What can hang from each mark:
K528: K434
K538: K738
K434: K715 K889
K605: K484 K715 K738 K889
K608: K434
K738: K434 K538
K889: K75 K434 K605
K484: K434
K715: K605

Every row comes from one small tree of marks. The marks that hang from a mark follow it in brackets, in the order of their numbers. Every link used is in the known rows. Which tree was each row made from?
Known rows:
K605(K484(K434) K715 K738 K889(K75)): [-1.29  1.04 -6.45  4.42  1.73  0.58 -1.11 -3.84  2.53 -5.84 -1.32  5.96
 -2.78  4.72 -0.81  0.33 -2.28  1.81  2.21 -0.61  3.07  2.94  0.75]
K715(K605(K738(K434))): [-3.30  1.11 -3.43  5.08  0.09 -0.17  1.34 -0.99 -0.42 -4.54 -0.12  4.54
 -0.01  2.20 -0.39  0.59 -3.64  0.25  0.02 -1.04  3.97  1.89  0.67]
K608(K434(K715 K889(K75 K605))): [ 0.66 -1.96 -1.88  3.05 -1.61  2.65  1.59 -4.63  1.09 -2.53  2.89  4.60
  0.68  1.02  0.19 -0.39 -0.14  1.23  5.41  1.02  3.18  1.15  1.88]
K608(K434): [-1.41  1.08 -0.90  2.96 -0.15  0.30 -0.23 -1.26  0.58 -1.66  1.34  2.94
 -0.81  1.75 -1.25  0.63 -2.00  0.94  2.90  1.36  2.72  2.02 -0.44]
K528(K434(K715 K889)): [-1.74  0.70 -2.33  1.80 -2.00 -1.44  0.68 -2.39  0.90 -0.84  1.25  6.92
 -2.36  2.13  1.46  1.38 -2.83  0.45  4.81 -1.92  2.18  2.46 -0.36]
K434(K715(K605(K738)) K889): [-1.52 -0.29 -2.92  4.18 -1.56 -0.66  2.70 -1.75 -0.88 -3.82 -1.08  7.17
 -0.73  3.53  1.16  0.66 -4.07  0.43  2.93 -2.32  2.01  1.56 -1.20]
K528(K434(K889(K75 K605(K715)))): [-1.33 -1.02 -3.86  3.09 -0.96  0.62  0.32 -6.49  1.99 -1.47  1.92  3.44
 -2.10  1.86  1.05  1.85 -0.17  1.02  4.99  0.19  4.23  3.03  2.26]
K608(K434(K889)): [-1.87  1.89 -0.71  2.75  0.17  0.00  0.15 -0.51  0.77 -2.49  0.70  3.89
 -1.96  1.27 -0.38  0.96 -0.55  1.16  3.44  0.98  2.34  1.60 -0.72]
K715(K605(K484 K738)): [-1.16 -0.03 -4.11  5.28 -1.18 -0.92  0.92 -1.33 -1.32 -4.70 -0.08  5.28
 -0.73  5.98 -0.29  0.79 -4.26  0.08  1.58 -1.24  2.05  1.90 -0.45]
K434(K715): [-0.22  0.42 -0.94  1.22 -2.10 -0.12  1.35 -2.60  0.14 -0.37  1.04  5.23
 -0.54  1.77  0.41  0.53 -5.59  0.72  3.16 -0.80  2.24  1.34 -0.20]
K608(K434(K715 K889(K75 K605(K484)))): [ 1.61 -2.47 -2.89  4.17 -2.24  2.63  0.84 -4.73  0.22 -3.66  3.02  5.43
  0.51  3.54  0.09 -1.08  0.33  1.09  5.62  0.94  2.41  1.12  3.02]
K889(K434): [-0.78  2.84 -2.11  1.76 -0.52  0.73  1.37 -2.88  1.49 -0.38  2.12  3.50
 -0.19  0.54 -0.35  1.06 -3.73  1.42  2.56  0.49  2.50  1.12 -0.79]
K605(K715): [-1.34  1.32 -1.37  2.22 -0.25 -0.44 -0.07 -3.66  0.01 -0.42 -0.43  2.71
 -2.05  2.39 -0.02  1.38 -4.25  1.22  2.19  0.19  2.82  2.37  0.48]
K608(K434(K715(K605))): [-0.99 -1.82 -1.75  5.69 -0.25  0.55  0.35 -3.01 -1.98 -2.06  0.56  4.97
  0.21  2.70 -0.39  0.36 -3.04  0.38  3.72  0.39  2.82  2.68  0.03]
K738(K434(K715 K889(K75)) K538): [-0.43  0.76 -2.24 -0.14  0.31  1.43  0.91 -3.30  1.55 -3.02  1.19  5.86
 -0.28  0.00  1.00  0.36 -2.36 -0.29  1.99  0.34  5.48  1.42  1.99]
K484(K434): [-1.54  2.94 -2.46  0.98  0.82  0.40 -0.60 -0.93  1.24 -1.76 -0.22  3.61
 -1.10 -0.27 -0.66  1.23 -3.49  1.88  2.75 -0.04  1.93  1.42 -1.42]
K434(K715(K605(K484 K738)) K889): [-0.48 -0.77 -3.99  5.21 -1.93 -0.69  2.03 -1.85 -1.79 -4.93 -0.79  8.09
 -0.97  6.08  1.23  0.18 -3.62  0.23  3.16 -2.46  1.21  1.55  0.04]
K484(K434(K715 K889(K75 K605(K738)))): [ 0.17 -0.08 -4.88  1.90 -1.58  2.54  2.41 -3.82  2.34 -4.33  0.78  5.99
  1.27  1.19  0.03 -0.65 -1.91  2.12  4.71 -1.51  2.37  0.79  0.49]
K538(K738): [-0.42  3.41 -1.46  0.54 -1.40 -1.56  1.21 -0.47  0.19 -1.19  1.54  4.45
 -0.02  1.34 -1.76  1.19 -4.65  0.01  1.29  0.28  1.72  1.85 -1.90]
K538(K738(K434(K715 K889(K75)))): [-0.19  2.89 -3.71  1.25 -0.70  0.50  2.34 -2.85  1.09 -2.84  2.55  7.74
  0.50 -0.25 -0.59  0.28 -2.80  0.22  1.13  0.33  2.77  1.62  1.62]
K484(K434(K889(K605(K738)))): [-1.60  1.83 -2.64  1.80 -0.93  0.97  0.99 -0.54  1.69 -4.56 -0.88  3.75
 -0.19  0.98 -0.36 -0.12 -1.25  2.26  4.00 -2.09  1.73  0.28 -0.86]
K738(K434(K889(K605)) K538): [-1.53  0.80  0.88  0.14 -0.22  1.00 -0.31 -0.81  0.53 -3.40  0.22  2.23
 -0.35 -0.79  0.73  0.11 -0.32  0.08  2.56 -0.58  5.45  0.11  1.89]
K434(K715 K889(K75)): [ 0.26  0.61 -2.71  1.09 -1.34  0.89  2.58 -3.91  1.66 -1.48  1.92  6.78
 -1.18  0.84  1.28  1.17 -3.78  1.07  3.49  0.26  2.77  1.43  0.31]
K738(K434(K889(K75 K605(K715))) K538): [-0.72 -0.38 -1.90  1.25  0.93  2.33 -0.24 -5.22  1.17 -3.29  0.53  1.87
 -0.64  0.05  0.66  0.49  0.09  0.36  2.40  0.95  6.55  1.56  3.76]
K715(K605(K484)): [-0.75 -0.18 -2.48  4.78 -0.41 -0.64  0.10 -1.95 -1.98 -2.95  0.47  4.51
 -1.46  3.78  0.42  1.53 -3.76  0.13  2.25  0.12  2.15  1.85  0.07]
K738(K434 K538): [-1.87  2.07 -0.33  0.01  0.71  0.10 -0.72 -0.61  0.54 -2.36  0.47  2.62
 -0.52  0.32 -0.37  0.61 -3.08 -0.37  0.73  0.11  5.45  1.36  0.73]

Write each row's tree:
[-0.68 -1.76 -4.02  3.68 -4.56 -0.70  1.02 -2.78  0.23 -3.95  1.47  7.04
 -0.35  6.24  1.02 -0.80 -1.70  0.38  5.70 -3.75  1.69  1.75  1.44] : K528(K434(K715 K889(K605(K484 K738))))
[ 1.55 -0.33 -4.11  3.05 -1.89  2.84  1.47 -5.97  1.39 -2.15  4.47  3.35
  1.40  2.16 -0.32  0.03 -1.84  1.36  3.85  1.40  2.98  0.70  2.29] : K889(K75 K434 K605(K484))
[-1.35  1.67 -3.79  4.77  1.75  0.09 -0.69 -0.89 -1.30 -4.52 -1.34  5.72
 -2.36  1.94  0.71  1.62 -1.11  1.48  3.34 -0.30  1.01  1.42 -0.59] : K715(K605(K484(K434(K889))))
[-1.97  0.46 -3.84  3.08  0.32 -0.26  0.91 -4.06  3.11 -3.85 -0.37  5.10
 -2.74  3.64 -0.11  1.12 -3.97  0.82  1.44 -0.27  4.63  2.88  0.01] : K605(K715 K738 K889(K75))
[-1.66  0.05 -6.47  5.91  1.95  0.45 -0.15 -1.92  1.39 -7.18 -0.62  7.19
 -2.05  3.65 -0.40  1.18 -2.41  0.92  2.06 -0.60  3.09  2.47 -0.77] : K715(K605(K484(K434) K738 K889(K75)))
[-1.21  1.15 -2.62  4.03 -0.28 -0.48  1.28 -1.90 -2.15 -2.44  0.99  6.57
  1.39  0.88 -1.14  0.23 -4.36 -0.48  0.78 -0.61  2.60  2.22  0.90] : K538(K738(K434(K715(K605))))
[-2.63  1.39 -4.19  5.97  0.08 -0.44  1.04 -0.25 -1.14 -6.43 -0.41  6.51
 -1.44  4.04  0.51  0.38 -1.53  0.39  0.76 -1.54  2.68  1.31  1.68] : K715(K605(K484 K738(K434(K889))))
[ 0.38 -1.33 -5.63  3.42 -0.35  1.77  2.53 -5.68  0.73 -3.33  1.33  5.64
  2.45  3.82 -0.17  0.24 -4.38 -0.55  2.49 -0.03  5.11  2.61 -0.73] : K889(K75 K434(K715(K605(K738(K538)))))
[-0.74  0.92 -2.66  2.62 -2.60  1.53  2.25 -3.14  1.89 -2.25  1.97  2.57
  1.95  2.30 -0.97 -0.56 -3.00  1.48  3.29 -1.04  2.95  0.68 -0.14] : K889(K434 K605(K738))
[-2.50 -1.40 -0.02  3.26  1.66 -0.24 -0.92 -1.25 -0.83 -4.00 -1.52  6.01
 -1.65  0.52  1.13  0.46 -3.22 -1.20  1.74 -1.16  6.24  1.88  0.75] : K738(K434(K715(K605(K889))) K538)
[-0.92  0.58 -0.36  0.22 -0.45  0.37 -0.28 -2.00 -0.01 -1.76  0.54  4.21
  0.08  0.90  0.17 -0.29 -4.11 -0.54  1.66 -0.73  4.87  1.39  1.48] : K738(K434(K715) K538)
[ 0.80 -1.48 -4.46  4.74 -0.70  0.86  1.85 -4.47 -1.18 -3.50  1.31  7.98
 -1.26  3.51  1.72  1.20 -2.94  0.31  3.49  0.36  2.23  1.77  1.26] : K434(K715(K605(K484)) K889(K75))
[ 1.01 -0.91 -6.26  4.75 -1.75  2.61  1.47 -7.68  1.49 -3.29  2.54  3.18
  1.45  5.57 -0.93 -0.80 -2.00  1.64  3.28  0.21  3.10  2.04  3.08] : K889(K75 K434 K605(K484 K715 K738))
[-0.92  0.12 -4.35  1.78 -1.62 -0.19  1.57 -4.46  2.14 -1.29  2.58  7.46
 -1.81  1.79  1.49  1.82 -2.78  0.46  4.55 -0.48  3.19  2.91  0.41] : K528(K434(K715 K889(K75)))
[-1.37  2.68 -5.28  3.92  0.83 -0.20 -0.94 -2.15  0.25 -4.87 -2.53  5.26
 -2.30  5.08 -0.28  0.26 -1.50  2.26  2.87 -1.65  0.77  2.05  0.38] : K605(K484(K434(K889)) K715 K738)
[-1.23  0.73 -2.13  1.13 -0.29 -0.87 -0.20 -2.77  0.48 -2.51 -1.77  2.39
 -0.97  5.17 -0.73  0.62 -4.29 -0.16  1.44 -1.01  4.68  2.62 -0.75] : K605(K715 K738(K538))
[-1.19  0.39 -1.69  4.03 -0.52  1.14 -0.82 -3.55 -0.94 -3.63  0.07  3.09
 -1.71  2.57  0.85 -0.45  0.20  1.41  2.77 -0.79  2.87  0.89  4.91] : K738(K434(K889(K605(K484 K715))))
[-0.76 -1.56 -2.30  2.66 -1.16 -0.53  1.18 -2.09 -1.33 -3.42 -1.19  5.20
  0.79  4.64  0.21  0.32 -5.47 -1.11  2.35 -1.90  4.34  2.24 -1.49] : K434(K715(K605(K738(K538))))
[-2.78 -0.51 -0.95  2.76  0.83 -1.59  0.01  0.32  0.40 -5.37 -2.25  4.95
 -2.12  3.50  0.14  1.39 -3.65 -1.18  1.50 -1.54  5.61  2.15 -2.77] : K715(K605(K738(K538) K889))
[-0.29 -1.13 -1.43  5.21 -0.55  1.12 -1.37 -3.74 -1.22 -3.33  0.11  2.47
 -1.72  4.54 -0.15 -0.52  1.53  1.57  4.95  0.59  2.04  1.55  3.05] : K608(K434(K889(K605(K484 K715))))
[-0.96  3.61 -1.66  1.21 -1.15 -0.61  1.66 -0.68 -0.08 -2.43  1.21  7.33
  0.08  0.14 -0.51 -0.12 -2.98  0.23  1.44 -1.06  1.79  1.24  0.98] : K538(K738(K434(K715 K889)))
[-0.08  1.59 -4.26  1.09  0.47  1.70  1.18 -3.65  1.96 -2.44  0.62  6.89
 -0.93 -0.45  0.62  0.99 -2.75  2.03  3.99  0.10  1.99  1.47 -0.12] : K484(K434(K715 K889(K75)))
[-1.53  0.29 -3.57  4.73  1.80  1.22  1.42 -4.44  1.96 -2.98  1.54  5.60
 -1.57 -0.21  0.56  2.14 -2.64  0.74  2.24  1.45  4.72  2.12 -0.92] : K715(K605(K889(K75 K434)))
[-0.12 -1.82 -2.47  3.12 -3.70 -0.39  0.10 -3.27 -0.44 -2.19  1.90  6.27
 -1.24  4.05  1.54 -0.09 -1.04  0.49  6.36 -2.45  1.68  1.60  1.95] : K528(K434(K715 K889(K605(K484))))
[-2.16 -1.03 -2.77  3.13  1.68 -0.54 -0.92 -0.65  0.28 -5.50 -3.30  6.58
 -1.02  2.70 -0.04  0.15 -3.55 -0.22  2.93 -2.58  4.51  2.27 -2.58] : K484(K434(K715(K605(K738(K538) K889))))
[-0.21 -0.61 -1.64  2.95 -0.67  2.49  1.04 -3.49  1.79 -3.14  2.75  2.86
 -0.27  0.49 -0.38  0.47  0.70  1.37  4.46  2.08  3.68  1.18  1.14] : K608(K434(K889(K75 K605)))
[-0.63 -1.00 -2.94  5.80 -1.54  0.84 -0.46 -3.14 -0.64 -5.08 -0.32  3.05
 -0.76  6.75 -0.75 -1.12  1.04  1.46  4.26 -0.69  2.01  1.88  2.56] : K608(K434(K889(K605(K484 K715 K738))))
[-2.81  2.16 -3.33  3.47 -0.15 -0.10  0.42 -2.73  0.83 -3.17 -0.50  3.41
 -0.84  3.27 -0.91 -0.05 -3.65  1.14  0.19 -1.14  3.81  2.48  2.26] : K605(K715 K738(K434))
[-1.32  1.27 -0.26 -0.06 -0.16  0.22  0.13 -1.15  0.05 -2.66 -0.23  5.47
 -0.78  0.38  1.07  0.12 -2.52 -0.22  2.13 -1.08  4.67  0.90  1.16] : K738(K434(K715 K889) K538)
[-2.59  0.22 -2.78  2.49 -3.09 -0.79  1.19 -1.33  1.84 -3.41  1.24  4.46
 -1.04  3.08  0.40  0.70 -1.07  0.64  4.57 -2.71  3.11  1.82 -0.45] : K528(K434(K889(K605(K738))))
[-3.13  1.33 -2.24  3.00  1.19 -0.45  0.50  0.14 -0.39 -5.86 -1.67  4.74
 -0.75  2.06  0.43  0.90 -1.74 -0.70  0.47 -1.36  5.34  1.50 -0.18] : K715(K605(K738(K434(K889) K538)))
[-2.55 -0.26 -3.48  3.72 -2.31 -0.99  0.45 -3.87  1.18 -2.83 -0.21  3.51
 -1.71  4.47  0.56  0.65 -0.72  0.94  4.57 -2.59  3.21  2.77  0.96] : K528(K434(K889(K605(K715 K738))))
[-1.08  4.27 -3.51  1.10  0.20  0.25  1.86 -1.65  1.89 -3.35  2.50  6.01
 -0.20 -0.91 -1.08  1.24 -1.83  0.28  0.14  1.23  3.19  1.65  0.99] : K538(K738(K434(K889(K75))))
[-0.96  1.20 -2.64  2.66  0.49  1.21  1.05 -2.60  2.09 -2.93  2.14  4.46
 -1.40  0.88 -0.32  1.37 -0.40  1.17  3.13  2.36  3.30  1.93 -0.07] : K608(K434(K889(K75)))
